Each row comes from the steps of one path. Every step used is in the known rows, and no mark comes twice. Write the path behind each row, first mark first.
Known rows
fafazab/zunib/febiga/varar: [ 11 -38   2  -1 -16 -13  -2 -26 -22 -68  -7 -19   3  13  -9  33  39  11]
fafazab/zunib/febiga/varar/luvav/soso/dedut: [ 23 -22  -7   6   7   0 -10 -10 -11  -1 -23  31   1   1   7  60  19  20]
varar/luvav/soso: [ -6 -14 -40 -12   3 -12 -35   7 -17   2 -11  34 -37 -32  16  31  -8  10]
dedut/fafazab/zunib/febiga: [ 19 -14   8 -19 -43 -19 -24   2  -5 -37   1  -5  -4   5  -8  24  24  14]
dedut/soso/varar: [ 24 -21  12  27   7   8  -5  -5  15  -3   6  58   8  33  -1  53  37   8]
dedut/fafazab: [  3  21  32 -15 -10 -17 -45  12 -15 -10  12  21   1  -1   0  21 -23  -1]
dedut/fafazab/zunib/febiga/varar/soso: [ 13  -4 -26   2  -6  -6 -16  -4  -5 -35 -15  20  15  22  -9  42  25  11]
soso/dedut/fafazab: [ 18  25  46  -4   0  -8 -35   6 -11   8   5  35  16   9   3  40 -18   4]
febiga/varar/luvav/soso: [ -8 -26 -36  -7   7 -13 -30  -3 -29 -19 -18  27 -31 -24  14  44  -3  10]
zunib/febiga: [ 16  -9 -11 -10 -32 -13 -10 -12 -11 -25  16   7 -31 -18   8  23  31  10]
soso/varar/luvav: [  0  -3 -36  -4  12 -10 -40   2  14 -16  -1  53 -35  14   1  23  38   6]
fafazab/zunib: [ 10 -13   8  -8  -5  -5 -15   7  17 -18  -3 -17  16  11 -24 -19  16  10]
zunib/febiga/varar/luvav: [ -6 -13 -33 -11   4 -17 -36  -7 -10 -48  -4  19 -37   2   7  34  35   4]
luvav/varar/soso/dedut/fafazab: [ 23  21  25   8  -8  -6 -32  11 -11   8   1  45  21  23   0  49 -15  11]
zunib/febiga/varar/soso/dedut: [ 31   6  -6  20  16  11   5 -17   1   4 -11  40  19  17   2  53  31  13]
fafazab/zunib/febiga/dedut/soso/varar/luvav: [  9 -22 -23   6   4  -5 -32   2  21 -24 -18  58 -16  32  -2  56  42   6]
febiga/zunib: [  9 -20  -1 -13  30  -6 -45   9  24 -12 -18 -18  -8  -8  -4   4  44 -27]
luvav/varar: [ 15 -26  -8  24 -36 -11  -5  -5 -21 -26  24   1 -18  10  -4   7   9  18]
soso/dedut/fafazab/zunib/febiga: [ 26 -12  15 -14 -37 -14 -19  -1  -3 -28  -1   1   4  10  -7  33  26  17]

Write each row's path
[  6   8  29 -11 -27 -20 -37 -14 -32 -30  -8  28   0   1   2  57 -25  -4] -> zunib/febiga/dedut/fafazab
[  7  -7  31 -12 -13 -13 -31   3   0 -29 -19  -3  32  22 -25  14 -15   3] -> febiga/dedut/fafazab/zunib
[ 19  -8  33  -9  -9  -8 -28  14   2  -6 -16   5  35  19 -17  21  -9  15] -> luvav/soso/dedut/fafazab/zunib
[ 16 -30 -19  10  -7  -3  -8 -17 -15  -7  -6  50 -12   3   3  48  24  18] -> luvav/soso/varar
[ 24  -5  23   3 -16  -7 -25  17   9 -11 -12   8  40  39 -24  18   1  19] -> luvav/varar/soso/dedut/fafazab/zunib
[ 27  11  -1  21  28  13   3 -14   5  10 -11  41  25  18  -1  44  22  11] -> febiga/varar/soso/dedut
[ 23  20  26   1  -4  -7 -30   1 -15  -6  -6  42  22  20   3  64  -4   8] -> zunib/febiga/varar/soso/dedut/fafazab
[ 20   5  26  -7  -4  -4 -29  17  17  -4 -15  11  42  31 -23  15   0  13] -> varar/soso/dedut/fafazab/zunib
[ 21 -18  -2 -18 -36 -18 -29   5  -8 -26 -11  12  -6   4  -1  45  21  19] -> varar/luvav/soso/dedut/fafazab/zunib/febiga
[  5  -8 -23   7  18  -3 -37  11  24  -8  -1  63 -24  25   4  41  37   5] -> dedut/soso/varar/luvav
[33  6 -9 31  5 12  3 -5  5 20  0 43 16 20 -2 36 18 19] -> luvav/varar/soso/dedut
[ 18  14  38  -5  -4  -9 -34   6 -23  12  -5  40  14  -2   9  55 -30   8] -> luvav/soso/dedut/fafazab
[ 32  -1  -3  18  14  11   5 -14   8  -1 -17  31  29  25  -7  47  34  16] -> fafazab/zunib/febiga/varar/soso/dedut
[ 18 -38  13   0 -17 -13  -6 -23 -33 -58 -18  -4  13  14  -4  61  24  15] -> luvav/soso/dedut/fafazab/zunib/febiga/varar
[ 20  33  28  -1   4  -4 -35  11  -4  16  -2  48  23  15   1  46 -16   5] -> varar/soso/dedut/fafazab
[ 31 -18  -1  -2 -47 -14 -15   3  -6 -30  -3   8   7  22  -9  40  28  23] -> luvav/varar/soso/dedut/fafazab/zunib/febiga
[ 20 -16  -9   8   9   0 -10 -13 -17   3 -18  40  -9  -8  15  66  15  17] -> zunib/febiga/varar/luvav/soso/dedut
[ 16   2  24  -7  -8 -15 -39   1 -31 -11 -12  42   3   4  12  75 -14  10] -> zunib/febiga/varar/luvav/soso/dedut/fafazab
[  1  15  35  -8 -10 -16 -39  -9 -27 -20  -9  28   9   2  -2  45 -37  -8] -> febiga/dedut/fafazab
[ 17 -11  -4   9  21   3 -12 -10 -13  10 -18  41  -2  -6  12  56   6  14] -> febiga/varar/luvav/soso/dedut
